Each row was made from one path, in order. Every step used is in the known rows, and no mark comes twice. Write each row's path.
Known rows:
vulome/vapus/lenama/gake/duzot/valav: [-11  -3   1  -6   3  72  31  22   9 -19  51   9  26 -24  64  24 -14  -5
  12  -8  36   1  17 -30 -15  -3  27  20  17 -15  14  15 -23 -15  14  21
  22 -26  30  39  24 -32 -12 -22 -21  49   5  -1  -8 -21   1  -8  21   7
   4 -31  -3 -20  16  -8]
vapus/valav/duzot: [-44  -1   0 -20  46  -9  19 -16 -14   3  42  13   5 -19  23  -3 -14 -12
  36   7  27 -21 -16 -13  -9 -15  -3  -7   7 -26   7  -1 -30 -13  35  12
  37 -21   3  16  70 -29  -8   3 -17   6  -1   8 -16 -26  21 -21  -1  32
   7  13  22 -24  31   3]
manipi/gake/duzot/vapus/valav/givamal: [-28  30  -7  -1  52  22  19   9  10  -3  40  10   7 -39  35  29  -2  13
  27  -1  20  -9 -15   1 -27 -10  32   9   3 -42  32  24  -8 -10  39   3
  47 -26   0  12  44 -28  -9 -28 -32  -7 -12   6   7 -16  31 -10  13  33
  -4 -10 -20 -23  17  -5]
vulome/vapus/lenama/gake/duzot/valav/givamal: [-14  -2  -5  -5  22  73  47  14  18 -16  42  19  22 -30  73  28 -14   3
  14  -6  42   3 -28 -23 -17   4  34  12  13 -12  15  14  -6 -12  21  20
  29 -18  25  32  20 -35 -14 -36 -30  34   0  -7  -5 -24  -7 -24  23   9
  10 -28 -22 -10  16 -12]
gake/vapus/valav: [-12  -2   1 -25  41  -1  19 -13   8  11  46  -9  16 -39  47   7 -20   5
  32   0  15 -31 -10 -15   3 -10  13  -2   6 -36  14  -5 -14 -13  35  16
  44 -23  -3  11  38 -29   0  -1 -13  -4   4  14 -14 -16  26  -5  12  11
   6  -7  10  -4  29 -10]
vapus/valav/givamal: [-46   0  -5 -15  52 -10  31 -10   9   0  39  13   1 -36  29   5 -12   5
  34   0  18 -26 -51 -10 -18 -10  33   1   2 -32  13   0   0 -15  44  15
  45  -9   0   7  40 -35  -7 -29 -20 -22  -1  -3 -15 -26  16 -22   6  26
   6   6   3  -2  29  -8]
duzot/valav/gake: [-38 -29   6 -33  55  36  16  -8   6 -11  31  17  14 -18  31  17  -6  -2
  11 -12  23 -16  -7 -29 -16  16  18   0   8 -30   7   1 -13 -18  37   8
  28  -7   6  12  34 -24 -19 -13  -5 -18 -13  43 -19 -15  -5   6  -1  37
   4   1   6 -13  29 -28]
vapus/lenama: [-46  -7  -5 -26  20  27   5 -12  -5  -7  54  17  19 -45  17  -2 -16  -4
  20  -1  27 -17 -20 -22 -11 -10  21  -4   5 -19   8  -4 -19   1  32  15
  34 -19  28  18  45 -37 -11  -4 -15  -5   7  -4 -14 -23   1 -14  12  17
 -18   7   7  -1  28 -15]
vapus/lenama/gake/duzot/valav/manipi: [-16 -12   2 -12 -13  53  31   8  13 -19  44  34  32 -17  48  26  -2  10
  -2  -1  37   5  -2 -26 -15  15  18  13  26 -12   7   9 -28  -6   1  11
  21 -22  44  40  13 -32  -7  -6 -33  63 -14  13 -11 -40 -20 -10  18  26
   1 -15   7 -19  19   4]
vulome/vapus/valav/duzot: [-46   8  -8 -15  52  10  14  -7  -7  13  29   6  16 -18  54   2 -30 -12
  49   4  25 -21   1 -13 -12 -22   8  -6   2 -19  12   2 -36 -23  30  22
  29 -13  -3  11  62 -31 -18  -5 -24  -4   3  -3 -14 -26  32 -23   3  18
  12   3  14 -17  26   0]
manipi/gake/duzot: [-32  10   2 -11  26   6 -16  15  -9 -15  28   9  17 -40  26  16  -9  -1
   9 -15  25   2 -10 -18 -10 -16   6  17 -14 -35  21   9 -23   9  29   3
  27 -37   7   4  46 -33 -14  -5 -15  18  -7  51   2 -13  14   1  20  45
 -23  -5  -4  -8  18 -10]
valav/manipi: [-49 -16  -6 -27  14   7 -20 -14  -1   7  23  31  21 -18  44  -4 -22   0
  13  -7  17  -6 -23 -19 -10  -3  26  -3  -3 -31   7  -1 -25   2  15   8
  21 -14  15  -6  31 -36 -20   4 -31   0 -18  41 -23 -45  -4 -17   5  37
  -7  11  12   6  36   1]
vapus/valav/manipi/gake: [-42   2 -11  -7  37   0   8 -13   4   2  25  24  20 -18  34  25 -23  17
  30  20   5 -17 -12 -14 -34 -19  14  10  10 -35  16   4 -24 -12  19   3
  31 -14   4   3  20 -36 -11   1 -21   1  -8  18  -8 -37  18   1  21  46
 -10  15  16  -8  22   7]
valav/vapus/lenama/gake/duzot: [-20 -24 -11   9  -7  28  15  15  -2  -9  45   7  21 -45  11  -5   3   4
  15 -19  45   6 -37  -8   5 -19  -8   9  25 -10  17  20 -23   2  29  15
  35 -28  34  27  16 -35  -7 -18 -24  52  -5   4  -2  -9   1 -12  20  24
   3 -19   9   0  22  -6]
valav/duzot: [-45 -10  -5 -26  45   5  -9 -16 -18   6  36  22   8 -16  21  -9  -9 -21
  24  -7  30 -11 -23 -11  -6 -13   1  -7  -5 -26   4   8 -30  -4  25   9
  30 -20  13   1  75 -32 -21   9 -17   3  -9  38 -17 -22   1 -19  -3  36
  -3  11   7  -8  35  -7]
duzot/vapus: [-53  -4  -6 -28  23  34 -18  -1  -4   2  52   4  15 -31  28  -3  -7  -7
  19 -14  20 -18   9  -7 -14  -7  41   2  -6 -37  26  26 -12  -7  33  12
  39 -19   8 -13  50 -26 -18   0 -19  -9 -14  25 -17 -18   8  -8  -9  22
   0   6  -2  -4  29 -16]
vulome/vapus/valav/manipi: [-45   0 -13 -18  26   4   1  -1   5  17  21  25  29 -20  74   6 -36   8
  38   2  17 -18  -1 -22 -21 -17  32   1   8 -26  18  -2 -25 -20  16  24
  22 -12  -1   3  14 -37 -13  -8 -33  -6  -5  -2 -24 -49  17 -19   6  20
   7   2  20  -3  30   9]
vulome/vapus/valav: [-45   3  -1 -18  33   9  14   9   4  12  35  -1  13 -34  55   0 -32  -5
  42  -3  16 -22   3 -22 -15 -20  33   5   1 -30  16   3 -15 -22  30  23
  36 -19  -6   5  33 -33 -12 -19 -19 -14   6  -9 -22 -22  30 -16   0  18
   5  -1  16  -8  21  -4]
vapus/valav/gake/lenama: [-49 -12  -1 -24  35 -16   3  16   1   7  32   2  10 -25  -5   3  -9   9
  28   4  18 -33 -17 -36 -13  -3   6   6  23 -28  17 -13 -25 -26  43  17
  36 -14  16   9  22 -22  -2  -3 -13 -18  12 -16 -13 -18  14   4   3  20
  10  -8  20 -23  24 -31]
lenama/gake/duzot/valav/givamal: [-19  -5   7 -13  22  36  38   3  10 -15  45  12   9 -24  45  23   4  -1
   2 -14  35   6 -44 -15 -15  11  29  18   5 -32  14  16   0 -12  23   5
  29 -20  14  21  31 -25 -11 -31 -20  48 -19  43  -7 -16  -6 -18  17  36
  13 -21 -13  -7  23 -15]
duzot/gake: [-46  -7   2 -25  27  13  -1  -5  -8  -5  59  17  10 -42  30  12 -12  -3
  11 -10  21 -13 -13 -37 -10 -15  26 -10 -10 -39  22 -20  -4  -7  35  11
  30   0  -8 -25  45 -34 -22  -4 -10 -11  -3  29 -14 -20  -1   7  -2  39
  -3   8  -2  12  21 -19]
lenama/gake/vapus/valav: [-12  -5  -1 -13  29   7  21 -15   3   5  53 -18  16 -20  45   3 -20   4
  22  -2  30 -28  -8 -17  -7 -11  13  22  23 -27  20  16 -16 -14  32  12
  44 -28  10   8  27 -20  -5  -2  -8  39   0  17  -7 -11  22  -1  22  19
  17 -14   9  -4  28 -15]
manipi/gake: [-52   1  -3 -19  42  12  -7 -11  -5  -5  30   8  10 -37  11  16 -18   1
  15   3  15 -17 -16 -13 -16 -19  13  17 -10 -40  21  12 -18   4  32   2
  32 -22   7  -6  46 -33 -18  -4  -6  -5  -7  42  -2 -10  17   1  19  41
 -20  15   0   3  25 -20]
lenama/gake/duzot: [-26  -8   0 -14  -6  11  -9  14 -13  -7  46   7  18 -25  35 -12  -9  -6
   6 -30  45  12 -12 -23  -2 -11  18  20  10 -30  18  16 -21   1  22   5
  28 -32  22   6  37 -25 -10  -3 -13  58  -9  43  -8 -15  -1  -5  11  37
   3 -12   7   1  25  -8]
vulome/vapus/lenama: [-46  -4 -14 -20  26  41  -1   1   1   0  40  14  27 -42  51  -1 -37  -6
  30   2  28 -21  -5 -31  -9 -19  32   3   2 -16  18   2 -21  -5  29  23
  31 -16  21  11  37 -38 -16  -9 -21 -17  17 -10 -18 -29   9 -15  13   2
 -13  -1   2   2  27 -14]
vulome/vapus: [-49  -4 -10 -23  27  22 -15   4  -6   8  31   3  20 -34  53  -6 -29 -10
  26 -19  23 -10  -6 -22  -5 -21  34   3 -10 -27  21   9 -18  -8  29  22
  32 -18   3 -11  42 -36 -21  -9 -16 -15  -5  25 -15 -21  11 -12   5  20
  -3  -3   4   7  30 -14]
lenama/gake/vapus/valav/duzot: [ -7  -4  -5 -11  47   6  21 -25  -9  10  49  -8  16  -3  41  -4 -20  -8
  29   2  36 -23 -13  -5  -1 -15 -13  14  23 -20  10  14 -32 -13  27  14
  39 -26  17  13  58 -15  -4  12 -17  46  -1  20  -5 -16  20 -14  23  20
  25 -16  14 -12  33  -9]
lenama/gake/manipi: [-29 -10  -7 -15  30  12 -10  10  -8  -7  54  17  17 -16  -1  -3 -25  -7
  19 -18  28   3 -15 -21 -15  -9  21  15  16 -27  20  24 -21  -1  15   8
   5 -25  27  -4  29 -27  -6   8 -37  39 -11  42  -9 -23  -2  -2   7  22
   0  -8   3   7  36  -2]

Which path is each row?
[-22  -9 -10 -10  27  30   1   6  -5 -12  63  25  28 -30  -9   2 -23  -3
  24  -6  29  -2 -17 -27 -18 -10  19  14  28 -15  15  16 -24   0  14  11
   7 -24  42  18  24 -31   1   6 -36  38   3   4  -8 -30 -12  -4  20   5
  -6 -12   5   1  36  -3] => vapus/lenama/gake/manipi
[-47  -2  -5 -22  39   5   1  19   6  12  23   0  23 -19  28   3 -27   9
  35   4  17 -33  -4 -39 -15 -10  16   6  19 -25  26  -8 -26 -33  38  27
  33 -12  17   4  19 -23 -15 -10 -29 -28  19 -24 -15 -19  23  -2   8   5
  13 -19  16 -17  24 -35] => vulome/vapus/valav/gake/lenama
[-34 -36  -4   2   9  59  51  -3  21 -12  51   1  23 -30  -1  20   8  -6
  22   6  23 -20 -35  -2 -13  -9   4  18  16 -10  18  21 -12 -15  25  13
  33  -7  35  24  14 -33 -11 -24  -8  33  -6   2  -7 -10  -7  -7  12  23
   3  -3  11   0  24 -19] => duzot/valav/vapus/lenama/gake
[-40 -10 -15  -5  13  51   6  -2   3  -1  49   7  27 -20  50  -5 -31  -3
  17  -2  34  -8  -6 -23 -13 -23  34  23  21  -8  24  23 -22  -7  25  20
  29 -19  29   8  21 -36 -17  -8 -20  25  18 -13 -10 -24   6 -11  20   9
  -1  -9   2   2  27 -18] => vulome/vapus/lenama/gake
[-11  -4  -6 -28  29  -2   8 -16   6  10  32  10  26 -25  58   6 -24  20
  22  -3   7 -24 -12 -20   2   0  15  -6   9 -30  10   0 -26 -16  21  18
  37 -19   4   8  21 -31  -6   5 -27   1  -9  22 -20 -38  20 -15  16  16
   8  -3  19   0  34   4] => gake/vapus/valav/manipi
[-12 -23  -7 -26  69  19 -15 -23  -4   4  20   9  17 -24  56  -8 -23  13
  11 -25  27 -18 -13 -31  11   1   5  -5   8 -31  19   5 -20  -1  37  13
  34 -23   6  -5  28 -21 -20   7 -17 -21  -2  51 -16  -7  10  12  18  25
   6 -13   5   8  36 -23] => valav/gake/vapus
[-44 -17  -9 -12   9  31  10 -11  -4  -6  60  15  17 -23  19  -7 -15  -3
  15   4  38 -14 -18 -23 -15 -16  21  17  20 -17  12  17 -20  -1  27  10
  35 -23  38  16  31 -33  -8  -4  -8  32   9   0 -14 -18  -5 -11  19  22
  -4  -1   7   3  25 -20] => vapus/lenama/gake
[-17  -9  -5 -26  32  26   6 -18   1  -2  48   1  17 -53  40  -5 -19   2
  15  -2  23 -29 -19 -22   9  -4  13  -6   1 -18   4  -2 -17   6  33  18
  40 -21  24  18  42 -32 -12   3 -21  -8   6  14 -14 -14   9  -6  23   0
  -7  -5   1   2  29 -14] => gake/vapus/lenama
[-41  -6   2 -22  34  38  10 -14  14 -12  22  29  22 -17  34  47  -8   9
   9  11   0 -12  -5  -9 -33   4  20  16  -6 -36  11  12 -18 -13   9  -3
  28 -10  10   4  23 -39 -21  -3 -17   5 -23  57  -6 -36  -2   5  24  44
 -21  17   0  -4  22  -8] => duzot/valav/manipi/gake
[-16   2  -7 -16  55  18 -13 -25  -3  -4  30 -11  14 -41  35  18 -19   3
  16  -5   7 -25 -15 -11  -2 -13   8  17 -13 -41  23  13 -14   3  31   8
  35 -22   4 -12  46 -28 -18   9  -9   0  -7  56  -1  -6  22   9  32  23
 -10   4  -7  12  27 -25] => manipi/gake/vapus
[-15  21  -7  -3  30  11   0  17   3   3  10  20  27 -26  77  27 -31  22
  27   1  19   0  10 -24 -23 -19  19  12   7 -25  25   4 -34 -10  13  14
  26 -29   1  14  18 -35 -16 -12 -37  11  -2  13   1 -32  33  -4  23  31
  -3  -8   7 -17  18  13] => vulome/vapus/valav/manipi/gake/duzot
[-23   1 -20 -13  32  55   0  10   6 -12  79  23  31 -29  -1   6 -18  -5
  30  -5  26  -8   9 -14 -19  -8  37  15  29 -15  31  40 -28  -2  14  10
  14 -22  47  12  28 -25   1   6 -47  32  -2  -4  -4 -27  -7   0   8  -6
   0 -15  -5 -11  31  -2] => duzot/vapus/lenama/gake/manipi
[-16  -3   1  -6  21  56  52   6  18 -20  50  19  16 -29  38  26   4   6
   5  -6  44  -1 -38 -19 -18  10  25  14  16 -20   8  13  -5  -8  29  13
  32 -19  31  40  30 -35  -7 -30 -19  45  -2   5  -2 -20  -5 -16  23  21
   1 -24 -16 -16  19 -13] => vapus/lenama/gake/duzot/valav/givamal
[-37   7 -15  -2  43  16   2  -3   9  10  10  23  28 -22  66  26 -36  15
  37  15   7 -20   5 -18 -32 -22  24  19   4 -28  23  12 -27 -15  16  17
  28 -10   4  -2  15 -35 -17  -8 -28 -10   0   9  -6 -42  31  -3  23  30
  -6  11   9  -4  20   2] => vulome/vapus/valav/manipi/gake
[-46   7   2 -21  27  21  12   5   4   8  60   1  12 -34  24   2 -10  -1
  34   2  16 -27  11  -5 -22 -10  40   0   8 -40  25  19 -13 -18  39  11
  44 -19  -2   5  42 -27 -10  -7 -19 -12  -8  -7 -20 -25  22  -8  -8  19
   7   1  11 -20  22 -10] => duzot/vapus/valav
[-41 -30 -12  -4  17  22  12  -1   8  -4  37   9  22 -54  -3  -7  -2  -2
  27  -3  22 -23 -49  -3   0 -24   0  -5   1 -12  15   4 -11  -5  38  19
  37 -13  28  17  31 -42 -12 -17 -21 -14   0  -1 -16 -12   5 -13  11  21
  -6   7  11   6  30 -12] => valav/vapus/lenama
[-23  14  -2 -17   2  12  -2  16   3   1  40  23  26 -23  53  10  -8  13
  22 -14  24  -4  15 -11 -12  -5  29 -11  12 -36  18  13 -27 -13  16  13
  38 -28   5  17  25 -30  -5  -7 -47   9 -22   9 -14 -42  15 -17  -8  26
  12 -14  13 -26  24  14] => gake/duzot/vapus/valav/manipi
[-26  -3  20 -26  12  25  18  21  -2 -21  46  11  16 -38  37  27  -2  -8
  14 -18  29  -5   0 -20  -6   6  18  -2 -10 -38   5  -2 -13  -7  17  10
  30 -28  -2  23  46 -33 -17 -17 -12  19 -26  42 -13 -17   4 -12  -7  31
   1  -9   5 -16  21  -4] => gake/duzot/valav
[-48  17  -6 -22  33   3  20  13  -3  13  51   2  17 -25  22  20 -17  -8
  40  16  13 -36  -1 -34  -9 -30   5  -7   4 -25  23 -27 -27 -38  30  28
  27   5   3 -10  55 -24 -16  -2 -36 -13  19 -26  -7 -32  22 -11  -3   9
  16 -12   1 -13  22 -24] => vulome/vapus/valav/duzot/gake/lenama
[-14  -5 -13 -18  45  21 -18 -30   4   2  13  15  25 -28  53  22 -30  17
   6   0   5 -15 -16 -14  -5  -9   8  13  -4 -34  19  10 -27   2  16   5
  29 -20  14 -12  24 -33 -15  12 -23  -2 -14  61  -5 -24  12   7  38  30
 -10   8   1  15  33  -9] => valav/manipi/gake/vapus
[-60   6   5 -22  10  -2 -15  12  -2  -5  31  -3  15 -37 -25  23  -7   1
  13   6   5 -31 -17 -16 -14 -17  11  30  -7 -41  24   7 -20   0  26   4
  32 -20  27 -13  41 -28 -13   5 -13   4   1  27   2 -14  14  -1  25  26
 -20   4   0   2  21 -36] => manipi/gake/lenama
[ -4 -21 -11 -25  66  34  -3 -27   1  -3  32  13  25 -31  46  -9 -22  15
  10  -9  25 -24 -20 -34   9   5   7  -9  20 -11  13   1 -23  -1  41  17
  39 -22  25  18  26 -27 -10  -1 -17 -24  17  15 -17 -14   2  10  28   8
   2 -14   2  -3  33 -26] => valav/gake/vapus/lenama
[-47   8  -2 -27  25 -14  27   6 -12   8  62   8   9 -27 -12  21  -6  -4
  33  18  11 -37 -10 -30 -15 -24  -5  -6   7 -29  17 -30 -25 -27  35  17
  37   0   2  -6  62 -20  -9   6 -24  -1   9 -22  -5 -31  17 -12   0  22
  13  -7  10 -19  21 -25] => vapus/valav/duzot/gake/lenama
[-55  15 -11 -14  18  15  -2   9  17   8  35   9  26 -22  -3  35 -12  21
  31  23  -4 -35  10  -7 -36 -16  23  17  12 -38  33  21 -34 -20  17   5
  40 -12  22  -4  20 -25  -4   5 -38   1  -7  -6   3 -42  22  -1  12  15
  -4   3   5 -19  19 -17] => duzot/vapus/valav/manipi/gake/lenama
[-16   9   1 -12  61   4  18 -18   5   0  36 -12  13 -41  36  26 -23  10
  26  13   9 -34  -8  -8 -12 -14   4  15   5 -36  23   6 -14  -8  33   8
  43 -26  -3   5  37 -22  -7   2  -9  -4  -1  26   4 -10  37   4  29  25
  -8   1   4  -6  21 -16] => manipi/gake/vapus/valav
[-19  -5  11 -28  -2  26   7  14   5 -10  30  31  24 -23  54  22  -4   3
   2 -17  22   5  -2 -26  -7  16  17  -4  -4 -35   5  -5 -22 -10   8   9
  22 -27   9  22  33 -35 -16  -9 -33  25 -33  50 -20 -37  -5 -13   3  35
   3  -8   7 -11  21   6] => gake/duzot/valav/manipi
[-46   4 -19 -22  41  50  -1 -16  -6  -1  58  22  24 -25  13  -3  -7 -12
  29   5  31 -26   0  -6 -10 -12  10 -12   7 -15  11  22 -37  -6  29  15
  39 -19  28  16  74 -29 -14   6 -27  -9   0  -9 -13 -25   0 -20  -5   6
  -3   7  -4 -26  31  -9] => valav/duzot/vapus/lenama
[-39 -33   4 -13  18  50  48   1  18 -12  44   6  21 -50  -2  25   9  -4
  29   7  15 -27 -35  -1  -9  -4   0  -7   0 -15   6  -1  -6 -17  36  15
  34  -6  20  29  28 -40 -17 -28 -14  -8 -13   2 -13 -11  -1 -16   5  15
  -4   7  10  -8  27 -17] => duzot/valav/vapus/lenama
[-20 -14  -9 -28  69   4 -20   7  -9  -7  31  33  20 -21   6  -9 -22   1
  20 -22  18   3 -17 -34 -12   1   9  -7  13 -29  15  -3 -28  -8  30  11
   7 -17  16   0  25 -30 -10   1 -41 -13  -6  37 -16 -19  -3   7   5  19
   5 -12   8   2  40  -7] => valav/gake/manipi
[-26  19   8 -16   9  17   7  24  -2  -4  56   4  15 -36  32   5  -1  -2
  28 -17  33 -11  15 -10 -16  -8  28  -2  10 -41  23  18 -19 -11  34  12
  41 -30  -3  21  45 -24  -5 -12 -28  10 -13  -3 -16 -17  23  -9 -10  19
   9 -14   7 -30  19   5] => gake/duzot/vapus/valav
